(in the rows, 128 means zero)
Known rows, with every step that occurs:
zapep-rizod-banub: [184 157 111 187 136 105 122 161 113 126 161 159 102 115 123 131 108 118
 148 117 102 146 126]
banub-karaso-rizod-zapep-tidof-kamuba-nilo: [172 112  77 110  81  42 109  98 122 148 119 151 100 133 112 133 146 160
 129  75 137 147 113]
kamuba-tidof: [181 110 102 129  81 109 173 127 103 152 125 107  77 114  76 126 123 119
 164 108 106 124 145]
senar-tidof: [167 102  56 153 132 130 160  98 113 169 117 112  74  83 111 127 100 103
 153  95 105 138 145]
karaso-rizod-banub-zapep-tidof-kamuba: [140 123  79 124 130  45 114 106 130 134 118 151  74 145 113 136 121 148
 115  79 108 173 121]
senar-tidof-zapep-banub: [136 137  63 147 137  87 166 114 133 139 114 103  90  87 129 140 122  77
 160 104  69 132 156]
banub-karaso-zapep-tidof-kamuba-nilo: [174 120  56 116  91  53 117 100 129 138 121 157 108 112  92 128 161 157
 128  92 139 142 115]
saton-kamuba-tidof-zapep-rizod-banub-karaso: [166 155 107 182 109 113 135 163  95 130 159 135 112 105  76 139 112 169
 164  94  94 142 107]
karaso-banub-zapep-tidof-kamuba-nilo: [168  94  56 115  79  49 107  90 123 147 118 164 110 125 107 140 161 132
 114  79 144 155 125]
banub-karaso-rizod-zapep-tidof: [133 137 109 104 121  62 146 123 118 181 128 127  56 120 100 116 114 151
 166  68 117 148 139]
tidof-kamuba-nilo: [188 105  59 121  79  55 111  82 130 131 124 147  97 120 105 133 141 136
 120  90 130 134 111]
banub-zapep-tidof-kamuba-nilo: [171  97  54 106  85  48 112  81 130 138 121 164 105 124 104 134 157 143
 111  81 139 149 120]
banub-karaso-zapep-tidof: [135 157  71 119 139  86 160 135 129 158 131 131  75  77  65 106 147 154
 165  94 121 140 139]
saton-kamuba-tidof: [153  96 115 135  76  96 174 118  98 162 134  94  92 115  50 136 125 131
 176 106 103 136 139]
banub-karaso-zapep-tidof-senar: [124 155  86 136 108  89 137 137 132 141 148 121  80  93  54 123 115  92
 153  89  98 113 139]
banub-zapep-tidof: [130 115  68 101 124  81 149  99 127 158 132 145  67 101  84 123 136 138
 133  67 120 151 146]
saton-kamuba-tidof-zapep: [145 103  81 127 100  55 152 114 130 139 127  82  85 101  59 124 124 117
 151 108  75 153 100]
rizod-banub-zapep-tidof: [138 134  76 117 124  88 139 117 123 154 138 163  76 106  96 135 138 134
 136  81 118 153 144]
karaso-rizod: [163 127 110 148 118  82 128 123 130 144 124  80  51  93 121 123 104 144
 140  71  88 130 124]
rizod-banub: [181 169  97 165 115 111 126 138 121 139 147 150  72 104 111 143 109 118
 156 112  96 126 124]
senar-tidof-kamuba-nilo: [190  90  48 131  89  71 117  80 123 143 114 147 107 115 118 137 139 126
 121  95 132 143 118]
tidof-senar: [144 138  91 144  87  97 126 113 132 133 151 107  66 101  70 133  85  72
 143  83  84 100 131]
kamuba-tidof-zapep-banub-karaso: [149 158  85 146 100 110 166 135 109 132 131 110  91  91  84 141 122 146
 172  80  82 112 139]
tidof-zapep-banub-karaso-rizod: [148 151 109 159 118  88 134 141 122 132 121  78  70  88 123 136 111 160
 151  62  73 123 128]
saton-kamuba: [121 114  97 140 105  78 147  88 121 164 147  96  77  92  51 137 106 140
 167  82  96 138 120]
banub-karaso: [163 153  80 145 100 124 148 115 109 143 143 118  64  83  67 128 102 175
 163  62 103 110 119]
rizod-zapep: [159 136 117  95 108  78 157 105  99 178 143 108  52 104 100 130  75 110
 180  67 120 108 124]
karaso-banub-zapep: [149 104  85 127 101 111 136 112  90 163 135 114  82  75 100 154 113 107
 133  44 126 122 137]

Rows:
[140 125  69 120 126  50 122  98 129 134 122 162  77 143 101 136 121 142
 119  85 112 171 122]
rizod-banub-zapep-tidof-kamuba
[180 166 119 175 120 101 112 153 122 136 137 127  69 105 136 145 108 130
 148 102  86 132 121]
karaso-rizod-banub
[144 156  68 155 118 118 161 125 113 139 128 111  89  81  96 141 114 141
 169  76  81 117 139]
senar-tidof-zapep-banub-karaso
[182 168 113 184 152 103 129 178 109 124 161 148 109  94 119 129 115 114
 155 124 108 138 123]
karaso-zapep-rizod-banub
[138 132  86 122 128  83 132 123 123 153 133 151  75 108 108 136 138 141
 131  75 112 157 143]
karaso-rizod-banub-zapep-tidof
[134 153  91 149  98 104 167 131 108 137 134 103  97  92  73 146 123 151
 178  80  80 118 136]
saton-kamuba-tidof-zapep-banub-karaso
[161  99  98 147 142  96 139 128  98 125 161 126 107  96 109 122 101 127
 125  65 119 142 129]
banub-zapep-rizod
[148 168  88 151 104 126 164 126 107 139 138 120  81  86  89 144 113 153
 177  70  92 100 150]
zapep-banub-karaso
[154 143 115 158 108  92 143 150 113 135 119  76  78  97 120 139 118 158
 155  70  74 124 134]
kamuba-tidof-zapep-banub-karaso-rizod
[156 123 107 142  67 106 146 132 115 138 144 103  82 117  62 136  98  69
 152  98  88 101 143]
kamuba-tidof-senar
[166 133 105 138 117 111 123 129  98 136 145 123  80  83 126 164 105 132
 126  57 104 120 122]
karaso-rizod-banub-zapep
[129 168  91 146 109  95 129 150 130 139 151 134  85  96  63 130 116  91
 154  98  97 114 137]
rizod-banub-karaso-zapep-tidof-senar
[162 142 111 156 111 101 128 133 116 142 128  84  57  88 108 129 102 178
 147  55  90 122 117]
banub-karaso-rizod
[161  99  77 127  70  70 125  83 122 155 141 125 108  92  74 142 146 141
 146  86 127 128 117]
saton-kamuba-nilo
[140 169  77 130 141  90 152 149 126 155 135 145  81  81  73 114 148 152
 167 103 119 142 138]
rizod-banub-karaso-zapep-tidof
[146 169 106 133 103 117 168 128  93 156 140 118  79  93  95 148  99 146
 192  60 102  94 149]
rizod-zapep-banub-karaso
[125 140  88 133  97  91 121 124 129 139 152 143  81 112  76 143 108  79
 131  79  96 123 143]
rizod-banub-zapep-tidof-senar
[140 157 117 116 116  86 176 119 105 163 133 113  77 107 127 150 100  85
 193  82  99  98 171]
rizod-zapep-banub
[170 142 113 186 130  82 124 166 113 124 157 142 117 121 106 134 116 116
 149 129  89 164 110]
saton-kamuba-tidof-zapep-rizod-banub
[134 134  95  92 121  60 157 106 124 182 132 141  56 123  90 113 116 125
 170  83 124 148 144]
rizod-zapep-tidof
[174 112  56 112  95  43 116  95 136 137 119 156 105 116 100 126 163 140
 123  99 139 147 119]
karaso-zapep-tidof-kamuba-nilo
[125 139  84 134  97  81 129 115 144 144 144 131  69 117  65 121 108  79
 142  91  91 125 144]
zapep-tidof-senar
[120 126  83 122  96  86 128 111 131 142 148 129  75 108  67 135 107  81
 131  71  97 120 144]
banub-zapep-tidof-senar
[161 168  84 134 135 115 162 146 107 142 142  93  78  40  63 123 119 151
 174  84 116  96 118]
banub-karaso-zapep
[132 110  66 117 119  46 122  95 125 147 115 149  77 140  96 131 125 135
 120  75 119 174 130]
karaso-banub-zapep-tidof-kamuba
[177 110  59 116  86  52 104  93 128 136 124 175 110 129 112 143 158 140
 112  91 137 151 118]
rizod-banub-zapep-tidof-kamuba-nilo
[135 113  63 109 125  45 128  85 132 137 118 149  71 138  93 128 120 145
 119  76 114 169 124]
banub-zapep-tidof-kamuba
[180 145  92 192 150  96 118 160 118 125 152 151 109 110 130 129 107 105
 140 124  90 162 113]
senar-tidof-zapep-rizod-banub
